What can hang from each mark
nodolu: lelofe puli
netuzo: vone
lelofe: ladu puli
vone: netuzo puli
ladu: nodolu puli
puli: lelofe netuzo nodolu vone

Every row comes from one small tree of marks. The marks that hang from a mark follow it in brackets, in alphabetical order. Every link used is in the known rows. Which tree was each row made from?
Known rows
lelofe(puli): [ 0.11 -0.04  0.67  0.27 -3.13  0.09 -0.39 -1.91  0.08  0.44 -0.22 -0.43
 -0.89  0.18  0.08  0.31  1.09 -0.22  1.08 -0.61  0.84 -1.02 -0.76  0.87
  0.24  0.35 -0.38]
lelofe(ladu(nodolu) puli(netuzo vone)): [ 0.40 -0.30  0.06  1.24 -5.87 -0.75 -2.10  0.36  2.00  2.35  0.69 -0.73
 -2.22  1.70  0.22  0.58 -0.89 -1.35 -0.97  0.14  0.22 -0.60 -0.14 -1.28
  0.00  0.45 -1.28]
netuzo(vone(puli(nodolu(lelofe)))): [-0.53  0.64 -2.05 -0.13 -1.92 -0.35 -1.63 -3.34  0.75  0.90  0.38 -0.06
 -1.74  1.05 -0.54  1.04  0.34 -2.34 -3.52 -0.87 -1.03 -0.65 -0.08  2.63
 -0.64 -0.65 -0.02]
puli(lelofe nodolu): [ 0.91 -1.20  0.80  0.10  0.06  1.46 -1.83 -2.35  0.76 -1.73  1.03 -0.24
 -0.18  2.54  0.20  0.84 -0.41  0.86 -1.49 -0.89 -0.84  0.12 -0.05 -1.91
  1.28 -1.55  0.46]
vone(puli): [-0.12 -0.12 -1.22 -0.08 -1.63 -0.40  0.22 -2.09  0.45  0.21 -0.11 -0.94
 -2.15  0.73  0.02 -1.07 -0.08 -0.34 -0.89 -0.42 -1.64  1.01  0.01  1.10
  0.06  0.96 -0.49]
puli(nodolu vone): [ 0.60  0.65 -2.03  0.30 -0.30  0.68 -0.81 -1.28  0.95  0.73  0.50 -0.12
 -1.06  2.21  0.38  0.56 -0.11 -3.03 -1.97 -0.34 -1.15 -0.60  0.69 -1.21
  1.90 -1.17  0.29]
nodolu(puli): [-0.25 -0.97 -0.40 -0.38  0.34  0.65 -1.51 -0.48  0.68 -0.69  0.46 -1.49
 -0.93  0.17 -1.27 -2.45 -0.25  1.18  0.03 -0.27  1.11  0.24  0.11  1.54
  0.01  0.36  0.28]
vone(netuzo puli(lelofe(ladu) nodolu)): [ 0.14 -1.15 -0.11 -0.42 -2.98 -0.02 -1.80 -5.46  1.06  0.03  0.50 -2.07
 -2.81  2.87 -0.26 -0.92 -0.90  0.04 -1.84 -0.93 -3.33 -1.45 -0.64 -0.05
  2.46 -0.80 -1.36]
vone(netuzo puli): [-1.04 -0.12 -1.45 -0.90 -1.78 -1.26 -0.13 -3.42  0.84  0.44 -0.34 -1.65
 -2.44  0.66 -0.33 -1.44 -0.06 -0.38  0.03 -0.93 -2.30 -1.17 -0.40  2.25
  1.19  0.32 -1.16]
ladu(nodolu(lelofe puli(netuzo vone))): [ 0.25 -1.36 -2.08  0.37 -0.53  0.04 -4.01  2.21  2.99  0.33  1.15 -0.14
 -2.19  1.45 -1.56 -0.54 -1.83  2.59 -1.15 -0.98  0.42  0.85  1.50  2.37
 -1.69  0.27  0.45]
lelofe(puli(vone)): [ 0.30  1.10 -0.66  0.31 -3.28 -0.16 -0.94 -1.23 -0.62  0.46  0.02 -0.52
 -1.77  0.36  0.36  0.70  1.36 -1.70 -0.39 -0.75  1.23 -1.23 -0.77  0.36
  0.96  0.25 -0.39]
netuzo(vone): [-1.25  1.21 -0.65  0.09 -0.42 -0.78 -0.54 -0.26 -0.63 -0.12  0.24 -0.01
  0.42 -0.66  0.16  1.42  0.81 -2.92 -2.56 -0.18  1.07 -1.38 -0.34  0.80
 -1.31 -0.85 -0.09]
ladu(nodolu puli(netuzo)): [-0.70 -2.68  0.30 -0.33 -4.06 -0.60  0.18  0.42  5.09  0.90  1.30 -0.34
 -0.44  1.82 -0.94  0.47 -2.32  0.55 -1.39 -0.33 -0.28  1.45  0.71 -1.17
 -1.62  0.46  0.13]
puli(lelofe(ladu) netuzo vone): [ 1.35  0.02  0.28 -0.47 -1.12 -0.66 -3.74  1.27 -0.43 -0.88  0.97 -0.26
 -1.43  0.97  0.82  1.08 -0.65  0.74 -3.17 -0.41  1.31  1.46 -0.41 -3.53
  2.63 -1.08 -0.14]
netuzo(vone(puli)): [-1.12  1.06 -1.60 -0.01 -1.82 -1.03 -0.32 -1.80 -0.33  0.03  0.40 -0.73
 -1.46 -0.10  0.00  0.67  0.73 -2.91 -3.21 -0.46 -0.27 -0.47 -0.39  1.58
 -1.22 -0.10 -0.48]
puli(lelofe(ladu) netuzo nodolu): [ 1.37 -2.04  2.08 -0.07 -1.58  0.67 -2.98 -1.96  2.38  0.02  1.03 -0.35
 -0.31  2.89  0.32  0.68 -1.34  1.64 -1.85 -0.30 -0.82  1.69 -0.11 -3.38
  2.52 -1.66 -0.19]
ladu(puli(lelofe)): [ 0.13 -1.76  1.45 -1.61 -3.04  0.38 -0.37 -2.13  0.51 -1.66  1.06 -0.34
 -0.07  0.77 -0.52  0.54 -0.52  1.23 -2.41 -0.48  1.58  0.39 -0.88 -1.52
  0.52  0.02  0.31]
nodolu(lelofe(ladu puli)): [ 1.23 -0.41  0.83 -0.09 -3.95  0.41 -3.16 -1.95 -0.76  1.99 -0.55  1.05
 -1.35  0.21 -0.99  1.00  0.07  2.53 -0.01  0.10  1.40 -1.43 -1.01  2.49
  0.51  0.65 -0.72]
lelofe(ladu(puli)): [ 0.19 -1.10  1.51 -0.91 -4.67  0.05  0.20 -2.00  0.83  1.58  0.35 -0.32
 -0.35  0.61 -0.73 -0.40 -1.21 -0.52 -2.09  1.28  0.67 -0.42 -0.78 -1.34
  0.78  0.75 -0.62]
nodolu(lelofe): [ 0.74 -0.27 -0.33 -0.43  0.30  0.37 -2.33 -0.16 -0.34  0.52 -0.37  1.50
 -0.48 -0.23 -0.88  1.07 -0.25  2.90 -0.10 -0.51  0.59 -0.09  0.04  2.70
 -0.11  0.13  0.35]
vone(netuzo puli(lelofe(ladu))): [-0.35 -0.66  0.06 -0.76 -2.76 -0.88 -1.73 -3.83 -0.47 -0.63  0.19 -2.04
 -2.91  1.05 -0.01 -0.99 -0.66  0.98 -1.57 -0.74 -1.82 -1.30 -1.09  0.40
  1.75 -0.02 -1.58]

Write each row's tree
[ 1.13 -1.42 -0.96 -0.30 -2.70 -0.06 -2.38 -3.33  3.06  2.12  0.00 -0.22
 -2.73  2.38 -0.75 -0.41 -1.24  1.50 -1.27 -0.61 -2.60  1.97  0.47  1.50
  1.84  0.16 -0.43] : vone(puli(netuzo nodolu(lelofe(ladu))))
[-0.67 -1.30 -1.81 -1.01 -4.17 -0.48 -1.65 -0.59  2.61  0.89  1.05  0.30
 -1.62  1.64 -1.62  1.32 -1.85  0.40 -2.58 -0.75  0.28 -1.76  0.58  1.58
 -0.99  0.30 -0.07] : ladu(nodolu(lelofe) puli(vone(netuzo)))
[ 0.78  0.02 -2.14 -1.11  0.53  0.69 -4.41  0.12 -0.63 -0.37  0.29 -0.11
 -2.07  0.08 -1.87 -1.08 -0.24  2.61 -1.43 -1.03  2.15 -0.10  0.32  3.73
  0.59  0.26  0.51] : nodolu(lelofe puli(vone))
[-0.20 -1.05 -0.66 -0.66 -1.63 -0.06 -1.55 -5.07  1.32 -0.99  0.46 -1.84
 -2.71  2.62 -0.09 -0.66 -0.39  0.21 -1.25 -1.69 -3.05 -1.18 -0.33  0.57
  2.12 -0.99 -0.76] : vone(netuzo puli(lelofe nodolu))
[ 0.00  0.13 -0.52  0.28 -1.99 -0.51 -2.94  0.17 -0.99 -1.02  1.15 -1.00
 -1.74  1.59  0.54  0.81 -1.20 -0.34 -2.91 -0.48 -0.11 -2.35 -0.36 -2.08
  0.85 -1.03 -1.00] : puli(lelofe(ladu(nodolu)) vone(netuzo))
[-0.59  0.14 -2.02 -0.98  0.34 -0.02 -2.41 -0.67  0.34 -0.52  0.57 -2.05
 -2.01  0.22 -1.12 -2.22  0.05 -0.53 -0.87 -0.70  0.96 -1.44  0.15  1.73
  1.40 -0.18 -0.10] : nodolu(puli(vone(netuzo)))
[-0.21 -0.69 -0.09 -2.11 -3.00 -0.48 -1.16 -2.15  0.28 -1.63  1.03 -0.76
 -1.17  0.94 -0.29  0.81 -0.23 -0.43 -3.32 -0.99  1.54 -1.30 -0.95 -1.28
  2.05 -0.69  0.02] : ladu(puli(lelofe vone(netuzo)))
[ 0.61 -1.01  1.29 -0.06 -1.83  0.13 -3.60 -2.02  1.76 -0.15  1.29 -0.34
 -0.03  2.43  0.54  1.89 -0.78 -0.62 -3.93 -0.48 -0.04  0.58 -0.38 -2.84
  1.49 -2.48 -0.11] : puli(lelofe(ladu) netuzo(vone) nodolu)
[-0.71 -0.73 -0.58 -0.60  0.25 -0.30 -2.48 -0.02  2.06 -0.16  0.83 -1.40
 -0.76 -0.12 -1.16 -1.41 -0.05  0.13 -1.27 -0.69  1.81  0.82  0.16  1.45
 -0.09 -0.41  0.24] : nodolu(puli(netuzo(vone)))
[ 0.66 -0.99 -0.63  0.05 -1.70  0.73 -1.20 -3.83  0.96 -1.07  0.69 -1.22
 -2.37  2.55  0.14 -0.34 -0.38  0.35 -2.09 -1.25 -2.45  1.18 -0.09 -0.55
  1.33 -0.41 -0.07] : vone(puli(lelofe nodolu))
[ 1.64 -0.68  0.17  0.02 -1.47  0.44 -3.71 -0.91  1.44 -0.10  1.19 -0.35
 -1.46  3.02  0.90  1.22 -1.12 -0.21 -3.47 -0.55 -0.38  1.19  0.20 -4.05
  3.54 -1.93 -0.03] : puli(lelofe(ladu) netuzo nodolu vone)
[ 0.72 -2.07  1.24 -0.78 -0.52  0.46 -3.93 -0.30  1.10 -1.18  1.12 -1.73
 -1.27  0.83 -0.92 -2.06 -1.06  3.23 -1.13 -0.40  1.77  1.62 -0.25 -0.67
  1.30 -0.30 -0.08] : nodolu(puli(lelofe(ladu) netuzo))
[-0.71 -1.02 -0.26 -0.21 -3.32 -0.93 -1.89 -3.07  0.63 -0.53  0.78 -2.12
 -2.94  1.79 -0.04 -0.94 -1.42  0.89 -1.62 -0.87 -2.45 -1.45 -0.48  0.32
  0.39 -0.03 -1.63] : vone(netuzo puli(lelofe(ladu(nodolu))))
[ 0.15 -0.47 -1.26  1.06 -2.87  0.10 -2.52  0.76  1.17  0.93  0.60  0.65
 -1.76  1.23 -0.83  1.62 -0.81  1.17 -0.54 -0.84 -0.08 -1.20  0.59  1.98
 -2.12  0.52 -0.08] : ladu(nodolu(lelofe(puli(vone))))
[-0.53 -0.65  1.08  1.41 -6.24 -0.85 -1.89 -0.67  2.34  2.49  0.71 -0.63
 -1.18  1.15 -0.15  1.24 -0.75 -1.54 -1.21  0.31  0.66 -1.11 -0.56 -0.31
 -1.41 -0.05 -1.38] : lelofe(ladu(nodolu) puli(netuzo(vone)))
[-0.69 -1.03 -0.20 -0.24 -5.42 -0.57 -0.27 -0.71  1.88  1.88  1.08 -0.81
 -1.20  1.82 -0.71 -0.03 -2.18 -1.87 -2.86  0.83 -0.31 -1.89 -0.04 -1.24
 -0.03  0.39 -1.01] : lelofe(ladu(nodolu puli(vone(netuzo))))
[-0.85  0.79 -1.06 -0.39 -1.53 -0.79 -1.49 -1.94 -1.03 -1.40  0.71 -0.85
 -1.45  0.24  0.45  1.04  0.69 -1.81 -3.99 -0.94  0.05 -0.22 -0.69  0.73
 -0.91 -0.58 -0.33] : netuzo(vone(puli(lelofe)))
[ 0.38 -0.49 -0.71 -0.33 -0.33  0.00 -3.37 -1.65  3.21  1.47  0.36  1.17
 -0.15  1.58 -0.73  2.11 -0.23  0.09 -2.10 -0.86 -0.21  0.53  0.52  1.50
  0.59 -1.72  0.51] : puli(netuzo(vone) nodolu(lelofe))
[ 0.13  0.99  0.14  0.03 -5.28 -0.64 -1.66 -2.54 -0.90  1.88 -0.18 -1.01
 -2.05  0.68  0.10  0.06  0.47 -2.11 -0.63  0.14  0.79 -3.22 -1.41 -0.01
  2.10  0.13 -1.84] : lelofe(ladu puli(vone(netuzo)))
[-0.51 -1.48 -1.17 -0.53 -4.14 -0.78 -0.32  1.05  4.31  0.78  1.51 -0.29
 -1.15  1.82 -0.62  0.71 -1.96 -1.05 -2.65 -0.40  0.03  1.12  0.90 -1.65
 -0.82  0.29  0.27] : ladu(nodolu puli(netuzo vone))
[-0.35  0.21 -0.32  1.24 -6.04 -0.67 -1.47 -1.23  0.56  2.08  0.62 -1.20
 -2.38  1.59 -0.07  0.32 -0.67 -2.11 -0.74  0.13 -0.24 -3.48 -0.68 -0.17
 -0.01  0.24 -1.80] : lelofe(ladu(nodolu) puli(vone(netuzo)))
[ 0.54 -0.63  0.19 -0.25 -2.75 -0.11 -1.55 -2.30 -0.90 -0.78  0.59 -1.21
 -2.56  1.15  0.32 -0.63 -0.62  1.00 -2.40 -0.31 -1.12  0.88 -0.85 -0.61
  0.73  0.59 -0.84] : vone(puli(lelofe(ladu)))
[ 0.45 -1.91  0.66 -0.88  0.74  0.48 -3.64  0.13  1.47 -2.15  1.10 -1.65
 -1.21  0.61 -0.82 -1.73 -0.62  3.53 -0.59 -1.23  1.73  1.93 -0.08 -0.10
  0.73 -0.43  0.40] : nodolu(puli(lelofe netuzo))
[ 0.04 -0.03  1.54  0.40 -5.34 -0.81 -1.92 -1.82  0.86  2.11  0.13 -0.56
 -0.97  0.16  0.08  0.91  0.62 -1.45 -1.17  0.28  1.62 -1.01 -1.44 -0.16
  0.60 -0.08 -1.42] : lelofe(ladu puli(netuzo(vone)))
[-0.08 -0.24  0.45  0.41 -3.53 -0.20 -1.53 -3.12  2.93  1.34  0.48 -0.46
 -0.86  1.61  0.00  1.46  1.10 -1.94 -0.50 -1.05  0.19 -0.55 -0.40  0.39
  0.77 -1.16 -0.27] : lelofe(puli(netuzo(vone) nodolu))
[ 1.00 -0.04 -1.65 -0.02 -0.02  0.05 -1.65 -0.36  3.00  1.08  0.55 -0.09
 -1.12  2.32  0.53  0.92 -0.45 -1.94 -1.67 -0.77 -1.15  1.43  0.92 -1.90
  2.68 -1.39  0.44] : puli(netuzo nodolu vone)
[ 1.24  0.48 -2.10 -0.19 -0.21  0.96 -2.67 -1.42  0.65  1.09  0.24  1.15
 -1.33  1.98 -0.45  1.49 -0.35 -0.64 -2.18 -0.79 -0.74 -0.65  0.74  0.96
  1.84 -0.97  0.55] : puli(nodolu(lelofe) vone)
[ 0.45  0.62 -0.30 -0.68 -1.29 -0.44 -3.05 -0.68 -2.10 -1.18  0.67 -1.00
 -1.56  0.75  0.59  0.60 -0.36 -0.24 -2.91 -0.46  0.83 -2.17 -0.90 -1.99
  2.55 -1.23 -0.92] : puli(lelofe(ladu) vone(netuzo))
[-0.14 -2.88 -0.01 -0.71 -3.96 -0.30 -1.66  0.33  4.87  1.19  0.98  0.75
 -0.65  1.73 -1.76  1.18 -2.48  2.80 -1.48 -0.64  0.19  1.28  0.89  1.03
 -1.84  0.73  0.38] : ladu(nodolu(lelofe) puli(netuzo))
[-0.84 -1.92 -0.33 -0.64 -4.21 -0.92 -1.90  0.10  4.53  1.11  1.26  0.77
 -0.52  1.24 -1.59  2.03 -1.89  0.99 -3.19 -0.56  1.05  0.49  0.49  1.51
 -2.49  0.06  0.37] : ladu(nodolu(lelofe) puli(netuzo(vone)))
[-0.21 -0.72 -0.86  0.96 -2.73  0.21 -1.88  0.88  0.96  1.28  1.13 -1.25
 -1.59  1.55 -0.92 -1.52 -2.11 -0.58 -1.73  0.94 -0.12 -0.78  0.45 -0.62
 -1.13  0.51 -0.71] : lelofe(ladu(nodolu(puli(vone))))
[ 0.23 -0.02 -2.32 -1.49  0.54  0.29 -4.62 -0.83 -0.03 -0.07  0.27 -0.44
 -2.41  0.14 -2.17 -1.21 -0.25  2.51 -0.92 -1.17  1.61 -1.70  0.01  4.37
  1.34 -0.01  0.22] : nodolu(lelofe puli(vone(netuzo)))
[-0.27  0.07  0.52  0.07 -3.20 -1.00 -1.38 -1.42  1.44  0.79  0.28 -0.40
 -0.73 -0.11  0.15  1.30  1.23 -1.12 -0.31 -1.05  1.58 -0.38 -0.86  0.80
  0.03 -0.43 -0.54] : lelofe(puli(netuzo(vone)))
[-0.22 -0.45 -1.32  0.74 -3.04 -0.29 -2.50  0.01  1.47  0.94  0.49  0.36
 -1.88  1.31 -0.95  1.45 -0.76  1.18 -0.10 -1.13 -0.38 -2.24  0.47  2.61
 -1.62  0.17 -0.50] : ladu(nodolu(lelofe(puli(vone(netuzo)))))
[ 1.29 -1.54 -0.15 -0.40  0.05  0.56 -2.82 -1.44  3.71  1.60  0.09  1.23
 -0.42  2.02 -0.78  1.10 -0.92  2.46 -0.09 -0.89 -1.12  1.60  0.73  0.92
  1.67 -1.04  0.62] : puli(netuzo nodolu(lelofe))
[ 0.60 -1.10  0.83  0.38 -3.29  0.32 -1.14 -2.98  3.29  1.44  0.25 -0.49
 -1.14  2.13 -0.10  0.49  0.50 -0.06  1.14 -0.91 -0.45  0.28 -0.14 -0.22
  1.58 -0.54 -0.12] : lelofe(puli(netuzo nodolu))
[ 1.37 -0.92  1.26 -0.37 -3.82 -0.01 -3.82 -1.56  0.70  2.28 -0.42  1.02
 -1.48  0.35 -0.97  1.03 -0.14  3.16  0.24 -0.28  1.43 -0.30 -0.94  2.09
  1.06  0.54 -0.70] : nodolu(lelofe(ladu puli(netuzo)))
[ 0.36 -1.49  1.47  1.46 -5.83 -0.42 -1.59 -0.55  2.81  2.44  0.56 -0.69
 -1.53  1.70 -0.15  0.21 -1.16  0.32  0.43  0.38 -0.18 -0.33 -0.28 -0.84
 -0.75  0.50 -1.18] : lelofe(ladu(nodolu) puli(netuzo))
[-0.07 -0.36 -1.19 -1.06  0.60  0.34 -3.66 -0.84 -0.78 -2.38  1.12 -2.03
 -1.94  0.57 -0.76 -1.72  0.08  1.02 -1.88 -1.43  1.65 -1.29 -0.40  0.58
  1.72 -0.73 -0.02] : nodolu(puli(lelofe vone(netuzo)))
[ 0.00 -1.01 -0.38  1.24 -2.97  0.26 -2.17  0.32  1.66  0.83  0.48  0.63
 -1.42  1.29 -0.96  1.30 -0.91  2.11  0.45 -0.78 -0.35 -1.03  0.44  2.57
 -2.62  0.55 -0.15] : ladu(nodolu(lelofe(puli)))
[ 1.21  0.11 -0.75 -0.58 -2.32 -0.23 -3.73 -0.56  0.56  0.99 -0.17  1.07
 -1.80  0.15 -0.56  1.55  0.82  2.32 -0.08 -1.44  1.76  0.03 -0.38  2.48
  1.14  0.29  0.05] : nodolu(lelofe(puli(netuzo vone)))
[-0.19 -0.32 -0.41  0.11 -0.43 -0.44 -1.45 -1.64  3.38  1.04  0.65  0.00
  0.14  1.73  0.01  1.41 -0.15 -2.33 -2.05 -0.60 -0.89  0.73  0.31 -0.72
  0.74 -1.85  0.27] : puli(netuzo(vone) nodolu)
[ 0.28 -1.41 -0.24  0.96 -2.82 -0.15 -2.53  0.72  2.72  1.12  0.59  0.79
 -1.34  1.44 -0.92  1.36 -1.11  2.72  0.70 -0.97 -0.23  0.00  0.61  2.05
 -2.18  0.40  0.01] : ladu(nodolu(lelofe(puli(netuzo))))
[ 1.20 -0.80 -0.02 -1.36 -3.28 -0.22 -2.93 -0.70  0.75  1.93  0.07  1.25
 -1.21  0.55 -1.19  0.96 -1.25  2.04 -2.44  0.19  1.60  0.37 -0.43  1.17
  1.44  0.45 -0.23] : nodolu(lelofe(ladu(puli(netuzo vone))))
[-0.20 -3.22  1.04 -0.49 -3.87 -0.28 -1.21  0.19  4.10 -1.09  1.96 -0.51
 -0.58  2.11 -0.49  0.92 -2.17  2.03 -2.47 -0.93  0.36  1.76  0.19 -2.30
 -1.31 -0.03  0.27] : ladu(nodolu puli(lelofe netuzo))
[ 0.04 -1.74 -1.52 -0.74 -3.82 -0.47 -2.21  1.04  4.04  1.02  1.22  0.83
 -1.49  1.75 -1.36  1.59 -2.13  1.34 -2.89 -0.86  0.58  1.01  0.99  0.47
 -1.03  0.46  0.47] : ladu(nodolu(lelofe) puli(netuzo vone))
[ 0.55  0.48 -2.33 -0.60 -0.23  0.30 -2.71 -2.37  1.03  1.08  0.16  0.47
 -1.49  2.10 -0.67  1.14 -0.21 -0.72 -1.47 -1.31 -1.10 -2.38  0.58  1.79
  2.57 -1.53 -0.03] : puli(nodolu(lelofe) vone(netuzo))
[-0.86 -1.83 -0.40  0.75 -0.72 -0.16 -3.17  1.48  2.67 -1.51  1.95 -1.52
 -1.08  1.45 -0.83 -0.39 -1.62  1.35 -1.91 -0.92  0.61  0.69  0.69  0.16
 -2.61 -0.60  0.33] : ladu(nodolu(puli(lelofe netuzo(vone))))
